Each row comes from the steps of one walk. Every step used is in the known rows, and no mark comes twice. Write the walk behind each row, first mark first.
(in the rows, 128 means zero)
Known rows
pupekor > kuzi: [146 114 145 187 167 145 100 134 131 133 137 123 133 155 142 130 104 139
 131 149 115 124 129 133 102 133 104 108 119  91 120 139 131 139 130 118
  86 149 150 134 143]
buzof > dorin > sedad: [128 162 113 142 148 116 124 105 141 137 109 131 124 132 119 137 116 114
 141 173 129  87 129 164 122 142 117  95 214 116  85 182 120 132 175 140
 193 140 178 122 141]
futib > pupekor > kuzi > fevom: [125 101 157 217 168 172  67 155 120 119 137 111 149 166 147 139  79 148
 117 128 106 122 149 145  86 135  86 120  79 101 127 128 109 141 135 125
  33 183 140 132 162]
pedud > mokob > fevom: [180 153 103 118 155 124 166 100 115 135 109 154  94 174  94 121 141 118
 141 152 125 119  93 133  89 148 121 108 144 164 128 150 122 113 106 130
 145 148 170 171 134]
kuzi > pupekor: [139 117 131 175 155 145 108 142 130 130 146 124 144 136 145 132 107 134
 131 145 117 111 134 133  88 132 118 124 124 115 126 137 125 130 135 116
  94 149 150 121 144]
buzof > dorin > sedad > mokob > pedud: [164 191 103 116 146 134 154  97 148 127  84 154 104 145 139 146 137 115
 145 179 121 105 121 143 132 156  95  72 233 150  82 211 113 136 163 125
 196 120 217 164 126]
buzof > dorin > sedad > nule > pedud: [127 217  99 123 124 129 139  92 108 143  79 115 101 138 119 136 129 101
 145 190 133  88 104 158 136 136 110  68 220 134  86 205 143 124 163 129
 193 129 198 159 144]
mokob > pedud: [166 147 124 123 147 130 121 119 133 133 113 132 129 162 134 125 127 114
 133 152 130 120 126  93 126 128 113 104 167 130 110 161 143 123 116 119
 116 130 159 165 128]
pupekor > kuzi > fevom > nule > sedad: [114 115 142 191 172 189 106 127  90 128 125  89 125 174 112  95  97 157
  96 131 111 133 110 142 133 142  86 103 129 105 118 162 122 122 106 147
  72 136 157 150 170]
pupekor > kuzi > fevom > mokob > pedud: [164 112 149 146 175 178 117 130 111 122 119 117 120 174 125 111  84 135
 104 141 117 141 134  92  99 134  67  92 138 137 124 167 121 113  86 136
  71 159 166 168 145]
pedud > sedad > dorin: [162 163 116 131 149 126 126  99 142 139 127 158 108 162 101  97 116 104
 142 180 134 103 123 136 121 139 121 123 184 107  99 173 127 151 130 130
 164 114 184 127 127]
pupekor > kuzi > fevom > nule > pedud: [119 151 150 167 153 189 102 133 101 131 103  87 130 172 130 112  84 144
 100 135 112 140 124 106 118 131  82  97 103 103 132 165 131 101  88 144
  59 149 153 154 156]
pedud > sedad: [164 149 122 134 170 128 133 105 137 134 141 150 123 150  90 101 114 118
 137 161 144 114 119 117 120 132 123 134 171  98 121 159 127 150 121 131
 137 130 163 133 138]
mokob > pedud > fevom > nule: [167 188 112  85 145 128 131 124 103 143  96 130 106 168 113 111 134 125
 112 156 120 127 110 109 110 134 115 109 144 158 134 179 147  99  65 121
 120 128 176 181 129]
fevom > nule: [128 146 129 148 160 145 129 131 114 135 126 118 130 142 111 102 124 135
 107 144 112 128 113 126 112 132 111 124 158 105 138 165 130 109 103 139
 117 113 160 151 152]
fevom > mokob: [150 124 133 135 172 155 150 113 128 117 130 130 119 137  94  98 106 128
 117 149 119 133 113 116  96 127 108 128 169 114 131 161 127 113 106 132
 139 125 163 143 147]
mokob > pedud > fevom > nule > sedad > dorin: [160 196 100  87 130 137 135 100  98 136  74 122  85 190 110  93 136 114
 117 171 116 119  97 141 143 143 120  91 175 168  93 195 157 110  82 115
 162 102 204 177 123]
buzof > dorin: [128 154 129 144 144 122 123 119 137 145 114 128 119 152 123 131 116 113
 129 169 123  97 126 142 110 136 119 111 179 110  97 162 122 122 154 133
 154 135 154 123 134]
mokob > fevom > nule > pedud: [144 186 118 117 144 144 142 108  98 135  88 111 110 164 113 128 132 110
 114 144 117 125 104 111 125 124 125  92 142 155 136 173 151  83  83 140
 123 121 178 200 147]
kuzi > fevom > mokob > pedud > nule > sedad > buzof: [170 143  91 103 131 179 154  91  80 124 100 132  86 199  85  67 128 125
  92 153 129 136  95 119 148 157  83  98 195 175  99 197 132 111  78 159
 154 120 192 189 135]
mokob > fevom > pedud > sedad > buzof > dorin: [187 184 101 106 128 119 144  96 130 142  93 154  72 187  93 121 136  81
 133 193 136  65 130 134 126 146 108  67 214 166 114 211 141 110 114 164
 201 111 229 181 112]
nule > fevom > mokob > pedud > sedad > dorin > buzof: [175 176  96  81 151 131 166  69 125 145 100 151  65 168  77 106 116  80
 109 205 123 114 136 127 122 137  98  97 218 164  90 221 151 133  99 136
 211 115 248 170 126]
buzof > dorin > sedad > mokob > fevom > nule > pedud: [142 229  94 109 143 149 176  87 114 130  60 135  84 146 117 148 142 112
 125 170 105 108 101 163 130 153 109  60 208 174 109 224 120  94 132 146
 206 112 237 201 144]
kuzi > futib: [139 121 121 171 151 148 107 133 116 130 149 114 153 139 146 137 110 142
 132 140 117 117 124 136  97 141 112 130 128 108 125 137 122 141 128 129
  93 146 145 124 140]
mokob > pedud > nule > fevom: [171 174  94  96 131 107 162 108  88 158 102 140 103 172 115 127 140 108
 121 156 125 136 115 120 120 143 112 122 147 197 112 167 156 107  86 125
 115 140 155 187 140]
pupekor > kuzi > fevom > nule: [120 122 148 186 166 176  97 147 100 141 130 103 130 165 128 109  95 153
  96 133 104 129 128 130  99 139  76 112 114 102 138 159 109 114  99 151
  56 148 151 146 164]
nule > sedad > dorin: [137 143 116 149 135 147 125  93 129 124 105 123 107 168 114 102 123 116
 139 164 119 106 106 155 144 137 124 108 183 116  77 163 140 139 146 119
 164 104 172 131 134]
futib > pupekor > kuzi > fevom > mokob: [133  89 163 204 192 189  96 150 111 104 140 112 139 153 123 116  64 148
 101 126  99 143 144 139  72 134  75 121  95 110 140 140 108 125 110 131
  49 178 161 140 169]
futib > pupekor: [135 126 139 182 162 140 100 141 134 115 132 127 149 142 130 130 107 127
 130 138 114 121 136 141  98 127 121 132 124 104 126 133 130 136 139 114
  95 148 150 136 152]
mokob > pedud > fevom > nule > sedad > buzof > dorin: [146 203  97  91 118 134 130  97 103 145  73 121  72 191 104 101 144 108
 100 189 114 103 103 154 147 150 114  72 193 158  82 210 150 106 103 135
 192 106 224 178 109]
nule > pedud: [143 164 131 128 135 148 126 104 136 121 100 114 128 155 121 122 110 117
 138 150 131 125 116  98 129 118 125 112 144 106 112 153 149 116 120 120
 125 133 146 142 133]
futib > pupekor > kuzi: [138 104 155 221 180 150  79 157 127 115 143 120 154 151 154 140  92 139
 129 139 105 133 145 152  90 133 107 116  91  91 128 125 131 145 140 107
  58 168 156 136 155]
mokob > pedud > fevom > nule > sedad: [162 181 105  89 152 140 141 106  93 131  90 116 101 178  99  95 135 128
 113 152 127 132  96 120 143 136 125 102 161 160 115 182 159 108  73 116
 135 117 182 184 135]
sedad > pedud: [157 157 123 120 131 143 128 115 138 132 105 133 127 139 123 121 125 136
 138 158 113 131 107 109 116 122 110 123 143 114 113 164 135 136 133 104
 130 123 139 156 130]

Write each row's walk
[132 149 109 143 119 139 105 106 147 145 107 133 101 165 130 126 131 110
 124 186 114  86 129 155 118 139 112  99 194 100  88 178 127 143 156 132
 194 121 191 118 130] : sedad > dorin > buzof
[129 175 131 132 146 158 134 119 114 125  99 102 130 151 113 104 113 124
 113 146 120 140 109 103 130 124 118 111 150 106 131 172 151  96  92 134
 120 113 164 160 147] : fevom > nule > pedud
[187 148 107  97 165 133 170 121  91 132 115 147 117 168 105  88 127 116
 109 150 135 156 106 100 114 148 101 116 184 170 131 178 145 102  70 135
 139 129 170 185 141] : fevom > mokob > pedud > nule
[143  98 138 211 169 155  86 148 111 131 158 106 158 147 170 146  94 152
 131 140 109 128 135 145  89 148  97 113  92  96 127 128 123 149 129 121
  56 164 151 125 144] : pupekor > kuzi > futib
[128 158 118 149 115 129 110 110 146 147 110 135  97 161 125 125 130 110
 120 186 111  83 127 155 113 143 109  95 186 103  86 176 119 128 160 144
 179 120 185 127 115] : sedad > buzof > dorin
[158 113 149 166 151 178 106 142 121 119 111 102 127 178 132 118  86 143
 129 135 125 110 141 102 104 133  71  94 127 122 137 162 133 111  98 142
  67 149 141 142 149] : pupekor > kuzi > fevom > pedud
[154 197  84 105 126 107 150 109 108 154  87 149 120 140 119 124 135 123
 137 182 127 122 105 161 129 158 106 104 204 157  86 202 130 132 155 126
 207 139 169 155 138] : buzof > dorin > sedad > pedud > nule
[146 178  89 129 139 140 172  85  92 141  85 136  61 194  77  94 155 107
 106 180 108 110  82 182 128 170 110  70 198 163  96 200 126  99 117 157
 214 108 234 186 126] : pedud > mokob > fevom > nule > sedad > buzof > dorin
[150 103 158 202 164 182  83 163 118 102 118 100 147 173 143 127  71 143
 124 123 114 118 156 121  93 132  73 101  99 121 144 149 132 118 108 130
  39 167 148 144 160] : futib > pupekor > kuzi > fevom > pedud
[112 112 158 220 179 181  75 169  97 123 136 100 151 160 140 120  82 154
  93 123  94 138 144 147  88 140  79 118  84 101 146 145 112 121 107 141
  28 165 157 148 174] : futib > pupekor > kuzi > fevom > nule
[165 116 135 190 158 170 104 170  83 117 118 113 144 190 140 111  87 144
 117 123 123 134 144 132  96 155  74 112  98 152 152 152 136 112  86 140
  44 173 140 155 166] : futib > pupekor > kuzi > fevom > pedud > nule
[166 153 119  93 162 145 152 105 121 124 113 140  93 146  81 101 111 134
 119 156 119 125 104 128  76 129 118 135 141 143 134 162 129 110  82 119
 148 141 163 141 135] : pedud > fevom > mokob
[151 149 118 126 138 155 138  95 127 121  98 119 122 148 106 106 126 137
 139 155 119 135  92 121 151 125 119 117 160 117  92 168 147 144 141  99
 147 111 147 160 134] : nule > sedad > pedud
[192 180 110  98 155 155 199  86 134 117 101 154  78 150  74 109 122 120
 146 166 123 119 116 115 114 140  96 121 175 164 139 199 139 126  89 128
 147  94 199 171 137] : nule > fevom > pedud > sedad > mokob
[158 196 111  80 131 140 138 121 109 145  87 130 105 145 103 107 133 146
 116 162 103 138  93 123 100 130 111 128 122 143 137 184 138 112  82 105
 135 121 157 171 131] : sedad > pedud > fevom > nule
[152 165 103 131 139 130 117  92 148 149 120 154  97 167 102 106 124 100
 129 200 135  86 130 147 130 144 117 109 211  93  91 189 126 164 146 138
 207 119 211 118 127] : pedud > sedad > dorin > buzof
[144 176 115 108 148 136 131 125 105 143 109 126 106 152  99 105 128 139
 112 151 113 120 103 138  94 134 122 131 131 133 141 165 132 105  80 128
 127 130 160 149 142] : pedud > fevom > nule
[181 136 112 155 152 201 166 120  86 110  94 124  97 201 113  90 116 161
 124 133 124 141  96 137 135 172  65  95 149 162 130 186 123 122  88 138
  99 123 163 168 156] : pupekor > kuzi > fevom > pedud > nule > sedad > mokob
[165 231  89  77 147 133 164 104 119 139  67 153  81 151 119 130 145 126
 123 182 111 111 105 158 116 163  96  75 210 175 105 231 117 112 113 126
 201 119 235 181 127] : buzof > dorin > sedad > mokob > pedud > fevom > nule
[179 220  87  74 134 124 157  90 141 134  67 164  77 156 127 148 142 120
 148 187 121  95 111 154 114 158 104  77 205 176  85 213 116 132 140 111
 207 138 218 164 115] : buzof > dorin > sedad > mokob > pedud > fevom
[141 197  97 127 129 145 136  90 108 127  93 116 110 134 114 126 132 116
 150 169 133 103  97 139 136 128 112  83 195 129 107 188 149 130 139 123
 161 125 188 170 149] : dorin > sedad > nule > pedud
[182 146 126  93 178 161 148 100 117 123 123 145 110 168  75  84  94 114
 110 153 147 130 125  74 119 131  87 120 188 143 126 189 120 123  77 151
 122 139 181 168 140] : kuzi > fevom > mokob > pedud > sedad
[183 141 100 105 171 146 179 102  81 120 110 134 113 177  89  74 129 118
 111 148 142 163  90 113 148 150 110 108 199 173 111 180 156 110  77 131
 154 118 177 189 148] : fevom > mokob > pedud > nule > sedad
[106 105 154 225 185 193  84 150  87 111 129  86 148 170 125 105  83 157
  93 120 101 143 128 160 122 141  89 112 100 103 127 148 123 129 115 135
  44 154 164 153 181] : futib > pupekor > kuzi > fevom > nule > sedad
[111 141 160 201 165 193  81 156  98 113 109  84 151 168 143 121  70 144
  98 125 102 150 142 123 106 131  86 104  74 101 140 153 132 107  98 133
  31 166 161 157 168] : futib > pupekor > kuzi > fevom > nule > pedud
[193 163 117  95 168 136 156  96 131 124 116 162 100 168  91  81 106  92
 125 182 136 129 125 100 121 138 103 103 212 141 105 199 141 131  90 130
 173 106 219 167 120] : fevom > mokob > pedud > sedad > dorin
[152 186 100 118 148 121 160  85  93 162 128 144  77 142  71 116 136 107
 132 182 125 102 100 149 109 129 111 128 164 154 124 177 141 143 111 127
 127 121 184 173 153] : pedud > sedad > nule > fevom
[150 170  79 123 143 147 166  81  92 139  81 134  64 197  83  94 156 107
 108 179 112 111  83 179 132 166 113  74 207 159  98 202 133 115 112 146
 230 107 240 177 141] : pedud > mokob > fevom > nule > sedad > dorin > buzof
[134 112 146 182 155 169  88 134 121 137 130 114 129 168 135 128  92 147
 121 139 116 113 132 128  99 136  85 112 108 102 117 140 107 133 126 136
  61 167 133 128 150] : pupekor > kuzi > fevom
[150 187 127 118 167 150 145 104 114 127 113 122 127 154  85  84 107 113
 118 158 141 141 112  96 141 129 124 119 167  99 136 183 151 116  84 140
 136 111 184 159 144] : fevom > nule > pedud > sedad
[112 154 106 152 136 159 123  99 114 137  99 108 100 169 107  92 135 118
 100 178 108 106 107 170 154 146 114  93 215 101  87 199 141 132 137 141
 205  90 214 139 146] : fevom > nule > sedad > dorin > buzof
[142 150 100 152 126 140 106  95 148 125 119 140 111 136 118 122 133 127
 137 167 117  89 124 158 126 137 108  95 196 105  94 179 126 144 154 144
 186 122 200 138 129] : dorin > sedad > buzof
[156 173 110 131 158 157 167 114 109 135 103 149  89 153 114 127 158 134
 112 145  93 124  92 145 102 147 104 102 158 162 150 183 108 104  98 140
 132 103 199 203 149] : sedad > mokob > fevom > nule
